(in the rows, 128 means zero)
Known rows, with every way that one mark hangs from another:
zosu{dagaka{sive{repufir}}}: [133 144 182 132 163 129 138 121 145 112 152 100 128 125 128 110 114 202
 106 118 138 121 103 123]
repufir{pobab zosu{dagaka}}: [ 97 139 131 109 184 133 147 118 147 100 151  90 114 133 150 119 129 182
 112 135 142 131 128 125]
repufir{pobab zosu{dagaka musu}}: [ 82 130 157  92 188 127 154 117 157 114 156  98  83 123 149 124 133 182
 110 122 143 139 132 132]
foza{sive}: [130 135 118 156 161 132 139 119 133 128 116 134 128 126 119 128 128 120
 155 147 133 135 122 123]
foza{sive{dagaka musu} zosu}: [115 141  83  83 187 130 178 118 158 138 106 131 122 140 113 118 114 148
 180 173 129 127 141 123]
dagaka{sive zosu}: [132 112 129 150 117 126 139 135 136 107 119  93 138 124 115 128 122 163
 133 127 136 117 129 159]
zosu{repufir}: [146 136 152 129 141 129 129 125 126 132 125 137 114 124 131 124 132 148
 133 119 140 137 115 119]
zosu{dagaka musu{pobab sive{repufir}}}: [136 149 179 133 225 134 156 116 142 133 168 101  53 101 131 114 127 207
  71  84 131 134  98 110]
dagaka{sive{foza musu} zosu{repufir{pobab}}}: [106 120 162  92 135 129 158 149 154  93 129  71  83  98 120 106 123 221
 108 123 148 139 144 165]
repufir{pobab zosu{foza{sive{dagaka}} musu}}: [ 77 136 136 103 198 133 173 122 158 103 137 133  73 115 136 115 131 208
 124 110 137 134 139 128]
foza{sive{dagaka musu} zosu{repufir{pobab}}}: [123 159 110  74 218 137 198 117 167 122 112 113 102 126 120 104 120 182
 168 159 151 139 139 118]
musu{pobab sive{foza repufir{zosu}}}: [123 137 112 141 210 132 145 138 124 123 136 131  48 115 129 106 122 246
  73 104 118 126 120 131]
repufir{pobab zosu{foza musu{sive}}}: [ 92 113 172 143 188 125 135 128 133 107 135 144  45  97 142 115 137 209
  95  86 126 136 136 148]
musu{pobab sive{dagaka}}: [148 150  97 147 217 141 157 122 128 116 153 100  92 115 122 114 121 192
  87  90 120 123 118 101]
repufir{pobab zosu{dagaka{sive} foza}}: [ 93 131 187 146 169 129 137 123 146  81 161  85 108 117 153 109 124 225
  93 106 134 123 125 136]
foza{sive{musu{pobab} repufir} zosu{dagaka}}: [129 164 131  98 219 137 194 115 163 145 132  90  97 130 133 113 118 172
 139 162 139 125 119 118]
foza{sive{musu{pobab}}}: [121 144 117 131 205 138 168 126 144 145 124  90  90 114 132 128 127 123
 134 141 126 128 129 122]
zosu{dagaka musu}: [109 128 174 102 147 123 130 114 148 130 158 113 106 119 134 129 131 138
 115 115 135 140 117 119]
repufir{pobab zosu{dagaka foza musu}}: [ 75 127 190  98 159 125 142 121 153 102 163 109  77 112 159 120 138 196
  94 100 136 137 132 135]
sive{foza{zosu} musu}: [101 119 117  69 111 119 141 138 144 134 113 134 106 126 119 115 120 149
 139 159 119 136 156 147]
dagaka{zosu{foza{sive{repufir{pobab}}} musu}}: [105 133 170 111 141 133 184 135 156 103 127 121  75  95 126 117 137 195
 118 112 150 134 131 163]
zosu{foza musu repufir}: [124 125 210 118 118 121 122 127 133 134 137 156  75 104 140 124 140 162
 114  84 135 140 115 129]
sive{dagaka repufir{zosu}}: [116 142  98  78 179 132 155 131 144 128 125 141 108 149 129 114 115 217
 125 129 134 115 123 125]

Rows:
[134 126 180 123 126 128 159 134 139 127 144 100  63  95 140 130 144 182
  94  71 141 130 119 143] => dagaka{zosu{foza musu{pobab} repufir}}
[121 132 100  84 158 135 188 132 155 122 153  71  92 116 121 132 130 179
 101  96 135 120 133 133] => sive{dagaka{zosu{musu{pobab}}}}
[134 146 146 114 216 132 154 126 138 119 164 119  36  93 115 105 129 239
  70  67 126 147 115  99] => zosu{musu{pobab sive{dagaka foza}} repufir}
[ 96 143 150 128 213 136 149 119 151 128 145  94  72 120 159 123 128 177
 117 130 122 124 116 121] => repufir{zosu{dagaka foza{sive{musu{pobab}}}}}
[109 159  86  81 252 142 198 129 161 146 123 105  69 136 133 114 114 216
 131 142 133 115 124 119] => foza{sive{dagaka musu{pobab} repufir{zosu}}}
[142 135 155 118 202 128 138 116 137 129 142 151  67 110 114 113 126 197
 116  86 135 144 107 107] => zosu{musu{sive{dagaka}} repufir}
[ 90 152 127  20 157 137 177 148 161 101 149 102  81 114 123  95 113 229
  85 126 129 135 150 130] => sive{dagaka foza musu repufir{pobab}}
[ 95 119 180 100 138 119 136 135 141 142 126 168  64 122 144 122 131 201
 112 102 127 123 124 150] => sive{repufir{zosu{foza musu}}}
[ 66 126 162  89 182 126 141 134 162  92 153  70  84 117 139 105 115 229
  97 137 131 136 142 143] => repufir{pobab zosu{dagaka{sive{foza musu}}}}
[130 155 211 149 201 134 154 107 148 126 168 105  65  95 147 121 142 177
 102  85 141 145  94  98] => zosu{dagaka foza{sive} musu{pobab} repufir}
[124 146 169  93 167 123 164 116 153 130 165  97  72 111 132 113 135 199
  98 108 141 149 121 108] => sive{foza{zosu{dagaka musu{pobab} repufir}}}
[125 143 176 117 171 131 151 116 151 125 138 160  80 108 124 117 133 187
 135  95 139 142 110 107] => zosu{foza{sive{dagaka}} musu repufir}
[132 144  74 118 182 132 172 112 146 125 113 139 141 145 108 117 120 154
 174 163 135 128 133 113] => foza{sive{dagaka} zosu}
[ 93 142 109  13 128 138 187 154 166  90 139  86  87 113 116 101 115 236
  92 130 140 128 153 156] => sive{dagaka{zosu} foza musu repufir{pobab}}
[136 132 100 153 177 128 150 128 123 118 133 118  83 111 115 108 126 188
  99 118 119 135 135 125] => musu{pobab sive{foza{zosu}}}
[ 98 127 102 111 225 130 155 129 140 120 156 120  34 112 121 112 125 241
  75  86 114 136 133 117] => repufir{zosu{musu{pobab sive{dagaka foza}}}}
[ 94 122 151 133 160 121 115 125 141 100 149 105 110 131 131 114 117 218
 106 129 129 133 121 131] => repufir{zosu{dagaka{sive{foza}}}}
[141 160 141 117 230 136 180 106 158 145 135  89  94 124 138 116 126 157
 154 154 144 137 112 107] => foza{sive{musu{pobab}} zosu{dagaka repufir}}
[101 143 203  91 170 129 142 131 160  92 162  71  86 100 134  97 120 224
  91 117 144 150 127 126] => zosu{dagaka{sive{foza musu}} repufir{pobab}}
[107 151  97  55 216 139 184 138 156 144 136  99  69 138 140 115 113 219
 104 123 126 109 131 125] => sive{dagaka musu{pobab} repufir{zosu}}
[130 143 162 143 140 132 140 128 133 124 120 161 107 115 128 115 127 172
 129 123 130 127 113 129] => zosu{foza{sive{repufir}}}
[126 123 128 155 110 131 139 129 133 107 116 131 122 115 125 130 134 145
 145 130 134 127 123 152] => dagaka{zosu{foza{sive}}}
[119 135 179 103 165 129 158 126 146 126 141 116  81 104 134 118 139 161
 115 104 151 148 130 127] => zosu{musu repufir{pobab}}
[116 121 126 157 224 128 147 123 130 143 136 120  42 111 134 127 133 186
 100  95 122 129 123 131] => repufir{zosu{musu{pobab sive}}}
